Every row comes from one small tree of marks. The marks that hang from a mark follow it in brackets, in the order of their numbers. Every link used is in the known rows. Which tree was each row made from?
Known rows
j_686(j_289(j_729) j_530 j_635 j_905): [ 3.40 -2.44 -0.87 -3.13 -0.45 -3.54  4.68  2.61 -0.29  1.91 -1.56  6.88
 -3.47  3.07  8.18 -4.92  6.08  1.76 -1.41  1.70 -1.73 -2.41]
j_905(j_686(j_289(j_729) j_530 j_635)): [ 3.55 -2.46  0.09 -3.72 -0.39 -3.08  5.70  2.67 -0.95  0.79 -0.56  6.86
 -1.58  1.58  7.82 -6.54  5.34  2.49 -1.41  0.06 -0.81 -3.48]
j_505(j_686(j_530 j_905) j_729): [ 0.21 -4.11 -1.91 -2.54 -2.24 -5.20  2.29  3.73  2.38 -0.87  0.61  3.82
 -0.97  2.93  4.10 -5.62  2.67  4.88 -0.59  0.43  0.34  0.33]
j_905(j_686(j_289(j_729))): [ 0.36 -2.25 -0.33 -2.53 -0.22 -3.14  4.69  2.10  1.61  1.20  0.02  5.23
  2.26  1.05  6.00 -4.83  3.22  2.99 -3.78 -1.64  1.29 -0.75]
j_686(j_905): [-0.87 -2.56 -1.79 -4.12 -0.99 -4.36  1.63  2.40  3.00  0.65  0.80  4.73
  0.26  0.60  4.64 -4.59  2.08  2.75 -2.40  0.33  2.38  1.15]
j_686(j_289 j_530 j_635 j_905): [ 3.39 -1.98 -1.38 -4.42 -1.16 -3.66  2.68  3.24 -1.19  1.03 -0.37  6.30
 -5.14  2.09  8.48 -4.83  5.17  2.51 -1.29  1.18 -1.29 -2.31]
j_480(j_686(j_530 j_635 j_905)): [ 3.92 -2.57 -2.26 -4.59 -2.48 -4.64  3.22  2.77 -1.25  0.55  1.57  6.07
 -3.19  1.52  7.10 -4.62  5.32  2.94 -0.25  2.65  0.09 -0.94]
j_530(j_686): [ 0.37 -4.08 -1.97 -4.15 -0.83 -4.73  0.82  2.66  3.46 -1.09  0.39  4.67
  2.16 -0.82  0.76 -6.35 -0.20  0.58 -1.31  1.45  2.57  0.83]
j_716(j_505(j_729) j_530): [ 0.28 -2.39 -3.51 -4.85 -3.74 -4.03  0.71  3.76  6.31 -1.80  0.65  3.14
  4.04  2.95  0.38 -6.40 -0.24  3.22 -0.80  0.57  2.99  0.74]
j_530(j_686(j_289 j_635)): [ 3.01 -3.20 -1.67 -4.91 -0.37 -3.95  1.47  3.25 -0.37  0.11 -0.90  5.72
 -1.81 -0.09  2.70 -5.97  2.26  0.30 -0.99  2.15  0.51 -1.43]
j_686(j_635): [ 1.97 -2.67 -0.65 -5.58 -1.02 -4.28  2.96  2.63  2.35 -0.14  0.42  5.56
 -0.44  0.36  2.62 -6.36  1.72  0.18 -0.39  1.29  1.99  0.60]
j_505(j_729): [ 0.35 -3.18 -1.57 -3.92 -2.20 -4.37  2.53  2.12  4.99 -1.25  0.84  4.16
  3.16  2.27  1.09 -4.68  0.58  2.17 -1.87 -0.28  2.70  1.34]
j_530(j_686(j_289)): [ 1.08 -3.31 -1.96 -3.69 -0.70 -4.08  0.83  3.03  1.53 -0.55  0.17  4.74
  0.47 -0.21  2.18 -5.17  0.65  0.74 -2.37  0.64  1.76 -0.38]
j_480(j_686(j_289(j_729) j_530 j_905)): [ 3.16 -2.42 -2.25 -1.30 -2.09 -4.03  4.22  1.97 -0.26  1.18  1.01  5.31
 -1.00  3.48  8.13 -2.54  5.64  3.61 -2.18  0.95 -0.31 -0.83]
j_716(j_505): [ 0.08 -2.89 -2.02 -4.25 -2.68 -3.86  1.43  3.06  4.92 -1.32  0.97  4.08
  2.71  0.56  0.79 -6.88  0.10  0.78 -2.65 -0.19  2.68  1.64]
j_480(j_686(j_905)): [ 0.86 -2.23 -2.71 -3.68 -2.30 -4.73  2.34  2.23  1.23  0.70  2.07  4.43
  0.71  0.96  5.07 -3.07  3.05  3.36 -2.01  1.03  2.27  1.67]
j_905(j_686(j_530 j_635)): [ 2.73 -2.84 -0.38 -5.67 -0.94 -4.03  3.79  3.00  0.20 -0.55  1.17  6.36
 -0.96 -0.06  6.63 -7.70  3.48  2.67 -0.54 -0.09  0.88 -2.04]
j_716(j_530): [-0.36 -2.13 -1.69 -5.00 -1.57 -4.47  0.95  3.16  4.89 -0.33  1.52  3.65
  1.76  1.12  2.62 -6.02  0.05  2.21  0.19  0.53  4.33  1.07]
j_505(j_686 j_729): [-0.24 -4.14 -1.31 -2.97 -2.16 -5.26  2.35  3.50  4.37 -1.92  0.82  2.80
  1.80  1.94 -0.09 -6.05  0.55  3.12 -1.02  0.10  2.41  1.86]

Write each row's tree
[-0.17 -3.18 -3.72 -5.18 -2.56 -4.35 -1.05  4.24  4.74 -1.47  0.37  3.74
  3.34 -0.33 -0.18 -8.03 -0.78  1.77 -0.35  2.45  3.13  0.17] => j_716(j_505 j_530(j_686))
[ 0.75 -2.54 -4.23 -6.16 -2.50 -4.25 -0.54  4.63  1.84  0.59 -1.40  4.80
 -1.02 -0.29  3.51 -7.59  2.51  2.47  0.49  4.67  0.80 -1.23] => j_716(j_505 j_530(j_686(j_635 j_905)))
[ 4.01 -2.49 -1.54 -1.72 -1.87 -3.93  4.40  1.95  0.70 -0.20  1.47  5.23
  0.65  3.15  5.26 -3.84  4.06  2.19 -1.68  0.32  0.78 -0.89] => j_480(j_686(j_289(j_729) j_530))
[ 1.24 -3.65 -1.71 -2.41 -0.08 -4.00  2.70  2.17  2.08  0.51 -0.92  5.18
  1.86  1.10  2.48 -5.36  1.82  0.56 -2.28  1.07  0.81 -0.54] => j_530(j_686(j_289(j_729)))
[ 2.68 -1.90 -0.48 -5.35 -0.62 -3.20  3.36  2.92 -0.81  0.73  0.46  5.77
 -1.87 -0.16  6.28 -5.47  3.67  2.88 -2.10 -0.74  0.71 -1.56] => j_905(j_686(j_289 j_635))
[ 2.02 -3.30 -1.81 -3.62  0.13 -3.77  2.77  2.39 -0.91  2.41 -2.63  6.32
 -2.29  0.63  5.66 -4.74  5.05  1.07 -1.55  3.34 -1.42 -1.59] => j_530(j_686(j_289(j_729) j_635 j_905))
[ 0.90 -3.67 -2.32 -5.25 -0.47 -4.47  0.92  2.98  0.04  0.81 -1.09  5.91
 -1.72 -1.17  4.27 -5.81  3.00  1.47 -0.63  3.80  0.33 -0.38] => j_530(j_686(j_635 j_905))
[ 0.89 -2.26 -4.30 -4.48 -2.27 -3.71 -0.75  4.64  3.11 -1.11  0.04  3.63
  1.47  0.70  1.59 -6.81  0.22  2.06 -1.55  1.49  1.76 -0.98] => j_716(j_505 j_530(j_686(j_289)))
[ 3.72 -3.01 -1.59 -3.57 -2.59 -4.26  2.40  5.35  0.28 -1.91 -0.02  4.47
 -3.92  2.07  3.14 -8.77  3.40  1.80 -0.92  1.01 -1.07 -1.81] => j_716(j_505(j_686(j_289 j_530 j_635)))
[ 0.31 -3.29 -2.30 -2.26 -0.03 -3.91  2.37  2.23  0.92  1.84 -1.68  5.40
  0.04  1.16  5.25 -3.96  3.23  2.12 -2.87  1.97 -0.07 -0.62] => j_530(j_686(j_289(j_729) j_905))
[ 3.89 -1.99 -0.62 -5.15 -0.80 -3.47  3.69  3.27 -1.64  0.15  0.62  6.58
 -2.85  0.58  7.86 -6.41  4.49  3.03 -1.51 -0.54 -0.34 -3.29] => j_905(j_686(j_289 j_530 j_635))
[ 1.63 -2.03 -1.96 -3.23 -1.03 -3.61  2.15  2.77  0.37  0.50  0.70  5.39
 -2.68  1.79  7.86 -4.04  3.20  3.47 -2.33 -0.37  0.03 -1.15] => j_686(j_289 j_530 j_905)
[ 2.41 -2.30 -1.47 -1.92 -1.67 -4.02  4.39  1.71  1.35  0.66  1.28  4.34
  1.77  2.72  4.13 -2.99  3.22  1.74 -2.67  0.35  1.64  0.52] => j_480(j_686(j_289(j_729)))
[ 0.30 -3.40 -4.36 -4.59 -3.55 -4.34 -0.63  3.96  5.52 -2.15 -0.23  3.15
  4.52  1.54 -0.86 -7.20 -0.72  3.06 -0.39  2.27  2.35  0.19] => j_716(j_505(j_729) j_530(j_686))
[ 3.88 -3.58 -0.95 -3.20 -2.00 -4.61  3.44  4.37  0.09 -1.54 -0.23  4.66
 -3.28  3.70  3.55 -6.31  3.51  3.06  0.15  0.69 -0.59 -2.00] => j_505(j_686(j_289 j_530 j_635) j_729)
[-0.70 -3.19 -2.20 -1.20 -1.92 -4.31  3.04  4.07  1.98  0.75 -1.13  3.40
 -0.88  2.36  3.73 -5.86  3.63  3.00 -3.62  0.44 -0.51  0.61] => j_716(j_505(j_686(j_289(j_729) j_905)))
[-0.20 -2.64 -3.03 -2.90 -0.26 -3.93  1.05  3.14  1.75  2.09 -1.44  4.60
  0.41  1.33  5.44 -4.41  2.77  2.92 -1.11  2.70  0.86 -1.30] => j_716(j_530(j_686(j_289(j_729) j_905)))
[ 0.74 -3.15 -1.34 -2.22 -1.89 -4.78  2.51  3.70  2.62 -1.35  0.50  2.97
  0.04  2.83  1.21 -4.99  1.44  3.42 -1.71 -0.81  1.18  0.53] => j_505(j_686(j_289) j_729)
[ 1.97 -2.70 -2.43 -4.88 -0.48 -3.95  1.18  3.49 -1.56  1.55 -1.46  5.95
 -3.58 -0.17  5.52 -4.77  3.88  1.59 -1.75  2.67 -0.90 -1.61] => j_530(j_686(j_289 j_635 j_905))
[ 4.24 -2.04 -1.99 -2.81 -2.33 -4.22  2.93  2.60  0.03 -0.91  2.68  4.79
 -0.72  2.25  5.39 -3.98  3.10  2.94 -1.86 -0.07  1.40 -0.78] => j_480(j_686(j_289 j_530))
[ 1.53 -3.64 -0.31 -1.16 -0.79 -4.60  4.07  3.59  1.83 -0.55 -0.07  4.27
 -1.01  3.18  3.27 -6.64  3.05  2.05 -1.35 -0.18  0.27 -0.72] => j_505(j_686(j_289(j_729) j_530))
[ 4.38 -1.73 -1.56 -4.62 -2.23 -4.14  3.52  2.89 -1.11  0.27  1.55  5.12
 -2.01  1.59  4.19 -3.77  3.78  1.39 -1.22  1.27  1.09 -0.38] => j_480(j_686(j_289 j_635))
[ 2.70 -4.25 -1.72 -3.86 -3.81 -4.67  2.50  4.78  2.73 -3.04 -0.38  3.96
 -1.01  2.81  0.55 -8.98  2.52  2.56  0.07  1.50 -0.50 -0.79] => j_716(j_505(j_686(j_530 j_635) j_729))
[ 1.31 -2.55 -1.44 -1.81 -0.76 -3.67  3.65  2.22  1.27  1.56 -0.43  6.02
 -1.57  3.10  7.67 -4.01  4.46  2.77 -2.64  0.09 -0.62 -1.35] => j_686(j_289(j_729) j_530 j_905)
[ 2.49 -2.90 -0.46 -4.11 -0.80 -4.56  2.90  4.28  0.01 -0.31 -0.18  4.21
 -3.71  1.32  2.85 -6.65  2.69  1.43 -0.88  1.03  0.75 -0.25] => j_505(j_686(j_289 j_635))
[ 0.42 -3.00 -3.04 -3.52 -0.58 -4.21  0.59  3.03  0.26  0.95 -0.32  5.06
 -1.08  0.00  4.97 -4.06  2.10  2.51 -2.92  1.07  0.48 -0.47] => j_530(j_686(j_289 j_905))
